Every row comes from one small tree of marks. Brackets hold a mark, then the marks that hang from it, in alphabetical order. Every link used is in the known rows. Which tree was each row made from?
Known rows:
[milur [gadib [besusup kemeb] dezet]]: [ 0.32  0.94 -2.79 -2.17  1.06 -1.29 -0.54  1.22 -1.73 -2.31  0.49  0.81
 -1.43  2.02  0.08  0.74 -0.39  1.22  1.38 -0.11  1.63 -3.55  0.17  0.45
  0.40  1.92]
[kemeb [besusup deki [milur [gadib dezet]]]]: [-2.27 -2.49  1.73  1.88 -0.67 -0.27  3.07  1.55 -1.50 -2.58  0.38 -1.26
 -1.08  0.19  0.47 -0.13 -1.20  1.25 -1.68  2.44  0.96 -6.21  0.47 -0.07
  3.07  1.24]
[vepe [gadib [besusup deki milur] kemeb]]: [ 5.08  2.50  3.11  1.99 -6.30 -0.84  1.83  2.29 -1.14 -0.85  1.02 -1.64
 -0.44 -1.79 -0.24  1.04  0.28  1.19 -5.40  1.90 -1.39 -1.47 -1.03  1.57
 -0.14 -1.30]
[lasi [besusup deki milur]]: [ 1.80 -3.07  1.58  4.04 -0.78 -0.99  3.07 -0.85  1.37  0.30  0.12 -1.10
 -3.53 -1.70  2.07 -0.40 -1.19  0.35 -2.58  3.32 -0.38 -1.67 -1.25  0.41
  3.59 -1.91]
[vepe [gadib besusup dezet]]: [ 2.60  1.98  0.26 -1.73 -2.33 -0.68 -1.38  1.53 -0.56 -1.48  0.71 -0.68
 -1.51  1.59  2.04  1.53 -0.93  0.29 -1.02  0.92 -0.02 -0.59  0.64  2.69
 -4.16 -1.16]
[vepe [gadib kemeb]]: [ 4.44  1.08 -0.80 -2.51 -0.53 -0.64  0.35  0.01  1.31 -0.90  0.19 -2.02
 -2.51  1.79  2.88  1.26  0.40  0.46 -2.58  2.24 -1.76  0.01  1.17  2.12
 -1.61 -0.70]
[vepe gadib]: [ 3.96 -1.91 -2.13 -0.80  1.09 -0.91  0.50 -0.74  2.94  0.13 -0.04 -2.04
 -3.08  2.34  3.68  0.73 -0.15  0.08 -2.98  2.15 -0.20  0.04  0.08  2.09
 -2.00 -0.26]
[kemeb [besusup deki milur]]: [ 0.72 -4.51  0.75  3.51 -0.91 -0.66  4.00  0.23 -0.05 -0.60 -0.07 -2.66
 -1.64  0.46  1.65  0.51 -0.33  0.33 -3.99  3.00  0.46 -3.84 -0.43  0.85
  3.24  1.85]
[milur gadib]: [ 2.03 -4.37 -3.31 -1.82  4.17 -0.89  0.86  0.25  0.52 -1.66 -0.20 -0.67
 -1.75  1.41  2.33 -0.52  0.18  0.84 -0.67  2.59  0.87 -2.64  0.84  0.35
  1.38  1.83]
[vepe [gadib besusup dezet kemeb milur]]: [ 3.69  5.54  2.10 -4.05 -4.35 -0.33 -2.79  2.49 -3.70 -2.14  1.10  0.52
 -0.73  0.85 -0.26  2.23  0.14  0.16 -0.73  1.64 -1.94  2.88 -0.16  2.26
 -5.55 -1.58]
[besusup kemeb]: [ 2.91 -2.40 -4.57 -0.08  2.94 -1.59  1.42 -1.82  1.87  0.60 -0.02 -0.92
 -3.54  3.53  2.46  0.82  0.34 -0.31 -1.11  1.53  0.99 -1.43  0.51  0.86
  1.22  1.81]
[besusup deki kemeb]: [ 1.70 -3.48 -2.32  1.40  0.80 -1.67  2.75 -0.51  2.46  1.13  0.34 -0.95
 -3.44  1.16  1.16  0.30  0.98  0.03 -3.84  1.70  1.33 -1.67 -0.70  0.51
  1.55  1.74]
[deki [gadib vepe]]: [ 1.23 -4.17 -0.07 -3.11  2.52 -0.71  0.69  0.12  3.19 -0.45  0.83 -0.26
 -3.57  1.16  1.57 -0.31  1.19 -1.84  1.36  2.06  1.26 -1.15  1.37  2.72
  0.31 -0.13]
[lasi gadib]: [ 5.77 -2.93 -1.67 -1.44  1.79 -1.26  0.76  1.15  1.14 -1.10 -0.46 -1.81
 -4.91  2.43  3.46  0.32  0.10 -0.77 -2.35  3.34  1.84 -1.16  1.00  0.92
 -0.27  0.73]
[deki [gadib [besusup milur] dezet vepe]]: [ 1.52  1.00  3.23 -0.74 -2.51 -0.48  0.25  1.68 -0.71 -1.53  1.76  0.73
 -2.20  0.24 -0.94  0.36 -0.54 -1.73  2.87  1.33  1.19 -2.96  1.51  2.72
 -0.01 -2.32]
[deki [gadib dezet [kemeb besusup] milur]]: [-2.57  0.30  2.28 -4.92 -0.14  0.92 -1.37  1.79 -3.07 -3.10  0.92 -0.53
 -0.53  0.93  0.40  2.21  1.16  0.30  1.05  2.27 -1.26  0.08  1.21  2.19
 -1.90 -0.34]
[gadib [kemeb besusup] milur]: [ 1.21 -0.93 -0.56 -3.51  0.87 -0.22  0.07  0.70 -3.15 -2.22 -0.35 -1.25
 -0.81  2.21  1.59  1.90  1.07  0.01 -0.75  3.06 -1.90  1.17  0.10  1.40
 -0.53  2.73]
[gadib [besusup deki milur] kemeb vepe]: [ 4.90  1.41  3.54  0.80 -5.44 -1.46  2.93  2.41 -2.08 -1.24  1.07 -0.07
 -1.50 -1.06 -1.93 -0.08  0.87 -1.14 -0.87  2.48 -0.48 -2.39  0.66  1.53
  2.15  0.22]
[vepe [gadib dezet]]: [ 2.19  0.62 -0.60 -1.23 -0.43 -0.53 -0.40 -0.23  1.78 -0.43  0.64 -1.09
 -3.27  2.75  3.02  1.10 -0.99 -0.25 -1.39  1.91 -0.03 -0.47  1.61  2.21
 -3.43 -1.84]
[besusup deki milur]: [ 3.74 -3.30  0.33  4.01 -1.15 -1.09  3.59 -0.23  0.54  0.38  0.64 -1.32
 -2.32 -0.12  0.89 -0.33  0.05 -0.14 -4.35  3.59  0.78 -2.56  0.42  0.33
  2.42 -0.41]
[kemeb besusup]: [ 0.33 -4.45 -2.42 -1.16  2.60 -0.50  1.41 -0.30  0.21 -1.39 -0.87 -2.61
 -1.69  2.90  3.86  1.13  0.00  0.21 -0.97  2.34  0.17 -2.32  0.70  1.82
  1.02  2.99]
[milur [gadib besusup dezet]]: [ 0.80 -0.28 -1.03 -2.51  0.71 -0.70 -1.10  2.42 -3.00 -3.25  0.48  0.52
 -0.40  0.76  0.62  0.24 -0.55  1.07  1.47  1.46  1.10 -3.05  1.22  0.90
 -0.72  0.89]
[milur [gadib dezet [kemeb besusup] vepe]]: [-1.96  0.62  1.09 -5.68  0.58 -0.41  0.61  2.09 -2.30 -4.10  0.13 -0.38
 -2.34  2.64  0.93  0.41 -0.18 -0.50  4.62  1.66 -0.68 -4.60  2.98  1.61
  1.52  2.43]

Write each row's tree:
[-0.34  2.01  2.23 -5.50 -1.15 -0.45 -0.47  1.33 -3.36 -2.67  0.43  0.40
 -2.80  3.32  0.16  1.67  0.35 -2.15  3.77  2.67 -1.61  0.45  1.79  2.23
 -1.66  1.54]
[gadib dezet [kemeb besusup] milur vepe]
[-2.47 -5.60  3.13 -2.37  0.27 -0.32  1.13  2.07  1.49 -0.62  0.65 -0.26
 -2.16 -0.93 -0.31  0.20  1.92 -1.91 -1.09  2.28  0.99  0.22 -2.12  2.23
 -0.59  2.24]
[kemeb [besusup [deki [gadib milur vepe]]]]
[ 0.55  1.34 -1.52 -3.48  0.44 -1.83 -0.49  1.50 -0.80 -1.94  0.68  1.72
 -3.13  2.50 -0.69 -0.01 -0.44 -0.82  4.21 -0.34  1.85 -3.53  0.64  1.16
  0.51  2.36]
[milur [gadib [besusup kemeb] dezet vepe]]
[ 2.52 -0.31 -0.04  0.22 -0.61 -1.43  1.35  0.05  1.57  0.00  1.29  0.29
 -3.08  0.87 -0.84  0.50  0.34 -1.23  1.24 -0.05  1.71 -2.95 -0.76  2.11
  2.45  0.19]
[deki [gadib [besusup kemeb milur] vepe]]
[ 3.10  2.88 -1.34  1.70 -2.02 -1.33  0.87 -0.26 -2.05 -0.68  0.99  0.09
 -2.26  2.73 -0.02  1.42 -1.27 -0.05  0.32  0.65  1.00 -3.02  0.77  0.97
  0.96 -0.42]
[gadib [besusup kemeb milur] dezet]
[ 2.85  0.50 -0.13 -4.92 -0.04 -1.31  0.11  2.84 -2.27 -3.34  0.22  0.60
 -1.17  0.35 -0.45 -0.36  0.97 -0.25  3.07  1.47 -0.43 -2.51  1.19  1.46
  1.28  2.40]
[milur [gadib besusup kemeb vepe]]
[ 2.69  0.93  0.05 -2.26 -1.17 -0.71 -1.98  1.83 -4.19 -1.60  0.72  1.18
 -0.68  1.43 -0.24  1.34  0.05 -0.72  0.63  2.49  0.12  1.95 -0.07  1.48
 -3.95  0.21]
[gadib besusup dezet milur]
[ 0.86 -2.04 -2.17 -1.31  1.40 -0.86 -0.27  0.60  1.19 -0.55  0.76 -0.48
 -1.56  0.46  0.80  1.27  1.29  0.75 -0.84 -0.12  1.68 -1.69 -1.11  1.98
  0.50  0.93]
[deki [gadib [besusup kemeb]]]
[ 0.28  1.12  2.54 -5.03 -0.74 -0.08 -0.15  1.33  0.12 -1.91  1.69  0.34
 -3.28  1.08  0.20  0.48  1.15 -1.77  3.47  1.96 -0.24 -1.75  3.80  2.97
 -0.58 -2.50]
[deki [gadib dezet kemeb vepe]]
[ 2.03 -1.28  0.26 -3.82  1.35  0.16 -0.98  1.02 -1.14 -1.40  1.06 -0.06
 -1.04 -0.29  0.23  1.15  2.23  0.04 -1.07  3.13 -0.88  2.05  0.45  1.59
 -1.34 -0.77]
[deki [gadib kemeb milur]]
[ 7.28  1.54 -0.35  0.22 -2.11 -2.49  1.83  1.35  0.51 -0.44  0.09 -0.36
 -5.98  2.83  0.21  0.45 -0.68 -2.29  0.39  0.92  2.51 -2.65 -0.85  0.92
  1.98  1.63]
[lasi [gadib [besusup kemeb milur] vepe]]
[ 1.84 -2.49 -0.64  1.93  0.45 -2.15  4.16 -0.18  2.44  0.40  0.78  0.49
 -4.30  0.71 -1.03 -1.52 -0.12 -0.93 -0.73  1.46  2.08 -4.69 -1.06 -0.54
  4.79  2.19]
[besusup deki kemeb [milur [gadib vepe]]]
[ 0.18  3.10  1.64 -4.14 -2.08  0.18 -1.35  1.31 -2.14 -2.47  0.30 -1.13
 -1.79  2.64  1.63  2.71 -0.22  0.11 -0.89  1.99 -2.22  1.35  0.25  2.21
 -4.07  0.02]
[vepe [gadib dezet [kemeb besusup] milur]]
[ 0.49  0.88  4.42  1.30 -3.54  0.32  2.07  1.58 -1.02 -1.48  2.20 -0.73
 -1.35 -1.85 -1.07  0.45  0.81  0.53 -2.38  2.85 -0.33 -3.30  2.36  1.19
  1.39 -4.06]
[besusup [deki [gadib dezet kemeb]] milur]
[ 3.66  0.18  1.98 -1.61 -3.45 -0.92 -0.05  3.20 -4.23 -1.52  0.74  0.47
  0.42 -1.80 -1.70  0.99  2.19  0.24 -3.24  2.90 -1.07  1.98 -1.54  0.98
 -1.72  1.20]
[gadib [besusup deki] kemeb milur]
[ 3.29 -2.40 -1.33  4.52 -0.73 -1.68  4.15 -1.33  1.87  1.31  0.71 -0.95
 -3.38  1.10  0.36  0.11  0.06  0.16 -4.24  2.07  1.31 -3.01 -0.70 -0.11
  3.43  0.58]
[besusup deki kemeb milur]
[ 3.67 -2.07  0.70 -2.63  1.34 -1.73  0.60  0.64  2.87 -0.93 -0.84 -0.77
 -7.91  1.18  3.74 -0.32 -1.05 -2.16  2.11  2.73  0.92 -0.35 -0.23  1.56
  1.09 -0.34]
[lasi besusup [gadib vepe]]
[-1.31  0.42  3.27 -2.34 -2.68  0.02  0.58  2.41 -3.90 -2.38  0.54 -0.45
 -0.83  0.53 -0.32  1.67  0.99  0.01 -1.69  3.08 -1.37 -0.08  0.53  1.09
 -1.51  1.19]
[gadib dezet [kemeb [besusup deki]] milur]
[ 3.08 -1.08  1.00  1.37 -0.91 -0.73  3.32  1.63 -1.46 -1.97  0.73 -0.93
 -1.16 -1.29 -0.52 -0.79  0.66  1.46 -3.07  3.34 -0.43 -4.20  0.86 -0.63
  4.16  0.21]
[besusup deki [milur [gadib kemeb]]]
[ 2.00  0.11  0.32 -0.88  0.59 -1.15  1.70  0.18 -0.32 -1.82  0.90  0.83
 -3.90  2.36  0.03 -1.05 -1.55 -1.58  3.21  2.55  1.06 -4.38  2.78  0.57
  2.09 -0.55]
[besusup [milur [gadib dezet vepe]]]
[ 1.87 -2.94 -1.84  3.32  1.08 -1.65  3.82 -0.44  1.35  0.07  0.60 -0.48
 -2.76  0.25 -0.26 -0.82 -0.07  1.22 -3.60  1.68  1.78 -4.72 -1.25 -1.11
  4.58  1.75]
[besusup deki kemeb [milur gadib]]
[ 6.61 -0.76 -0.11 -2.66 -0.44 -1.37 -1.46  3.34 -2.54 -1.83 -0.32  0.00
 -3.05  0.96  0.85  1.08  0.60 -0.87 -2.04  2.92  1.46  2.22 -1.84  0.86
 -3.17  1.79]
[lasi [gadib besusup milur]]
[ 3.32  3.26  0.01  0.40 -2.66 -1.86  1.28 -0.21 -1.08 -0.47  1.18  0.96
 -3.82  3.34 -0.91  0.77 -1.28 -1.98  3.04  0.40  1.21 -2.92  1.06  1.61
  1.10  0.01]
[gadib [besusup kemeb milur] dezet vepe]
[ 4.84  6.17  2.39 -0.28 -5.50 -0.36 -0.21  1.45 -2.73 -2.10  1.27 -0.85
 -1.17  1.04  0.42  1.83 -1.14  0.79 -0.95  1.40 -1.70 -1.79  1.55  2.14
 -1.88 -3.00]
[vepe [gadib [besusup milur] dezet kemeb]]
[ 0.74  1.95  3.18 -5.76 -0.78 -0.05 -1.49  1.58 -1.52 -1.74  1.83  1.57
 -2.86  0.83 -1.22  0.72  1.42 -2.31  3.29  2.59 -0.78  1.47  2.30  2.46
 -2.55 -2.07]
[deki [gadib dezet kemeb milur vepe]]
[-1.69 -2.76  1.65 -3.51 -0.02 -0.86  2.64  2.78 -0.42 -2.93 -0.14 -0.99
 -1.81 -0.22  0.35 -0.59  1.21  0.05  0.35  2.05 -0.34 -4.48  0.43  0.97
  3.24  4.03]
[milur [gadib [kemeb [besusup deki]] vepe]]
[ 1.49  3.73  1.87 -0.45 -3.35  0.17  1.19  0.33 -1.04 -2.26  0.54 -2.80
 -2.25  2.89  2.48  2.26 -1.54  0.89 -1.03  1.80 -2.03 -3.25  2.08  2.22
 -0.16 -1.45]
[vepe [gadib dezet [kemeb [besusup milur]]]]
[ 3.05 -0.04 -0.06  0.30 -2.78 -1.66 -0.15  1.47  0.82  0.96  0.68  0.24
 -1.72 -0.37 -0.68  1.32  0.97  0.53 -5.44  0.47  0.49  2.35 -4.77  1.09
 -3.43  1.66]
[vepe [gadib [besusup deki kemeb] milur]]
[ 5.14 -1.30  0.43  1.61  0.45 -1.18  1.57 -0.14  1.35 -0.94 -0.68 -1.80
 -6.11  0.62  3.76  0.25 -2.07 -0.21 -1.05  3.46  0.47 -1.55 -0.53  0.31
  2.77 -1.95]
[lasi [besusup milur] gadib]
[-0.11  0.24  1.47 -0.84  0.86 -1.04  1.16 -0.43  0.31 -1.91  0.40  1.05
 -5.01  0.81  1.30 -1.08 -2.64 -1.00  5.05  2.25 -0.06 -3.69  0.98  0.59
  3.29 -2.16]
[lasi [besusup [milur [gadib dezet vepe]]]]
[ 3.53 -1.02 -0.52  3.95 -2.64 -1.79  3.13  0.39 -0.32  0.59  0.71 -0.46
 -1.71 -0.06 -0.74  0.60  0.14  0.56 -3.90  1.21  1.39 -2.79 -1.84  0.36
  2.59  1.26]
[gadib [besusup deki kemeb milur]]
[ 2.22  1.85  0.03 -2.19  0.59 -1.40 -1.28  0.27  0.15 -0.64 -0.16  0.72
 -7.31  2.21  2.11  1.39 -1.39 -0.96  1.16  1.88  0.94  1.82 -1.67  0.01
 -1.37 -1.14]
[lasi [besusup kemeb] [gadib dezet milur]]
[ 2.29  2.70 -0.26 -3.29 -1.33 -1.82 -1.28  0.84 -2.11 -0.44  1.04  2.49
 -3.39  3.19 -1.51  1.27  0.07 -2.63  3.35  0.63  0.97  1.41 -0.55  1.62
 -2.78  1.50]
[gadib [besusup kemeb] dezet milur vepe]
[-0.40 -4.02  0.44 -0.91  0.75 -1.43  2.41  0.21  4.72  1.08  1.17 -0.08
 -4.31 -0.15 -0.17 -0.36  1.83 -1.63 -1.07  0.82  2.17 -2.27 -0.76  1.81
  1.70  0.86]
[besusup [deki [gadib vepe]] kemeb]
[-1.00 -2.24  0.88 -4.41  1.52  0.61 -0.76  1.46 -1.81 -2.47  0.33 -1.19
 -0.42  0.34  0.99  2.00  1.90  0.52 -0.72  2.44 -1.24  0.60 -0.35  2.08
 -0.52  1.16]
[deki [gadib [kemeb besusup] milur]]
[-1.55 -2.10  1.42 -4.93  1.04 -0.01  0.87  1.33  0.88 -2.33  0.27 -1.85
 -2.39  1.21  1.70  1.01  1.48 -0.85  2.19  1.62 -0.68 -2.65  1.75  3.20
  1.72  1.35]
[deki [gadib [kemeb besusup] vepe]]
[ 1.48  1.30 -1.32 -0.26  1.02 -1.76  2.12 -0.82  0.67 -0.90  0.99  1.11
 -4.80  3.59 -0.31 -0.68 -1.49 -1.37  3.42  0.99  1.67 -4.79  1.52  0.05
  3.14  0.54]
[besusup kemeb [milur [gadib dezet vepe]]]
[ 0.59 -3.44 -0.72 -0.73  2.29 -1.03  2.83  0.20  0.24 -2.16 -0.41 -1.14
 -2.88  2.48  1.54 -0.51 -1.04 -0.69  2.10  2.20  0.77 -5.17  0.43  0.91
  4.28  3.21]
[kemeb [besusup [milur [gadib vepe]]]]
[-0.81 -0.42 -0.58 -0.32 -1.08 -1.41  0.69  2.52 -1.26 -1.75  0.87  0.93
 -1.19 -0.32 -1.14  0.10  0.21  1.32 -0.94  0.13  2.11 -3.84 -1.06 -0.01
  0.72  1.94]
[milur [gadib [besusup deki kemeb] dezet]]
[ 1.08  0.89  0.68 -0.01 -2.88 -1.42 -0.17  1.95 -2.51 -0.14  1.11  1.76
 -1.67  0.17 -2.03  1.28  0.76 -0.36 -2.02  1.15  1.21  0.95 -2.01  0.60
 -2.53  1.16]
[gadib [besusup deki kemeb] dezet milur]
[ 3.63  1.22  2.78 -1.97 -2.65 -0.55  0.88  1.89 -1.26 -2.07  1.36 -0.25
 -1.56 -0.57 -1.14  0.47  0.99 -0.96  1.88  1.66 -0.37 -2.19  1.49  2.69
  1.81 -1.34]
[deki [gadib [besusup milur] kemeb vepe]]
[ 0.38 -0.40 -0.43  2.87 -0.44 -1.25  3.22  0.14  0.20 -0.59  1.12  0.26
 -2.76  0.74 -0.87 -0.48 -0.90  0.91 -1.88  1.49  1.78 -5.18  0.13 -0.98
  3.28  0.09]
[besusup deki kemeb [milur [gadib dezet]]]
[ 1.60  0.66 -2.51  1.00  1.88 -1.16  1.73 -1.08 -0.32 -1.09  0.76  0.17
 -3.37  3.08  0.50  0.04 -1.51  0.79  0.74  1.26  1.46 -4.64  1.17 -0.56
  2.95 -0.07]
[besusup kemeb [milur [gadib dezet]]]
[-0.10  1.48  0.85 -4.04 -0.53  0.15 -0.74  1.28 -4.49 -2.97  0.20 -0.50
 -0.95  2.84  0.88  2.36  0.30 -0.16  1.03  2.83 -1.67  0.64  1.50  1.58
 -2.01  1.18]
[gadib dezet [kemeb besusup] milur]
[ 1.57 -0.94 -0.24 -3.55  0.62 -1.39 -1.14  1.07  0.53 -0.02  1.12  1.76
 -2.80  0.66 -1.46  0.92  1.67 -1.85  1.49  0.26  1.44  1.63 -2.52  2.15
 -1.36  1.54]
[deki [gadib [besusup kemeb] milur vepe]]
[ 1.08  1.76  0.54 -5.22  0.56 -0.84  0.25  1.62 -1.58 -3.06  0.81  0.99
 -2.97  2.08  0.08 -0.42  0.16 -1.03  4.32  2.25 -0.40 -3.17  3.93  1.20
  0.61  0.09]
[milur [gadib dezet kemeb vepe]]
[-3.56 -3.02  3.41 -0.03 -0.26  0.12  0.34  0.87  2.09 -0.71  1.07 -0.22
 -3.15 -2.95  1.63  0.07 -0.14  0.66 -0.69  2.03  0.34 -1.38 -0.18  1.74
  0.39 -3.75]
[lasi [besusup [deki [gadib dezet]]]]
[ 2.03 -2.13 -1.50  1.13 -1.17 -1.83  1.73  1.03  0.44  0.26  0.41 -0.42
 -1.44  0.00 -0.03  0.65  1.09  0.47 -3.43  0.71  1.41 -1.69 -1.83  0.88
  0.70  2.47]
[gadib [besusup deki kemeb]]
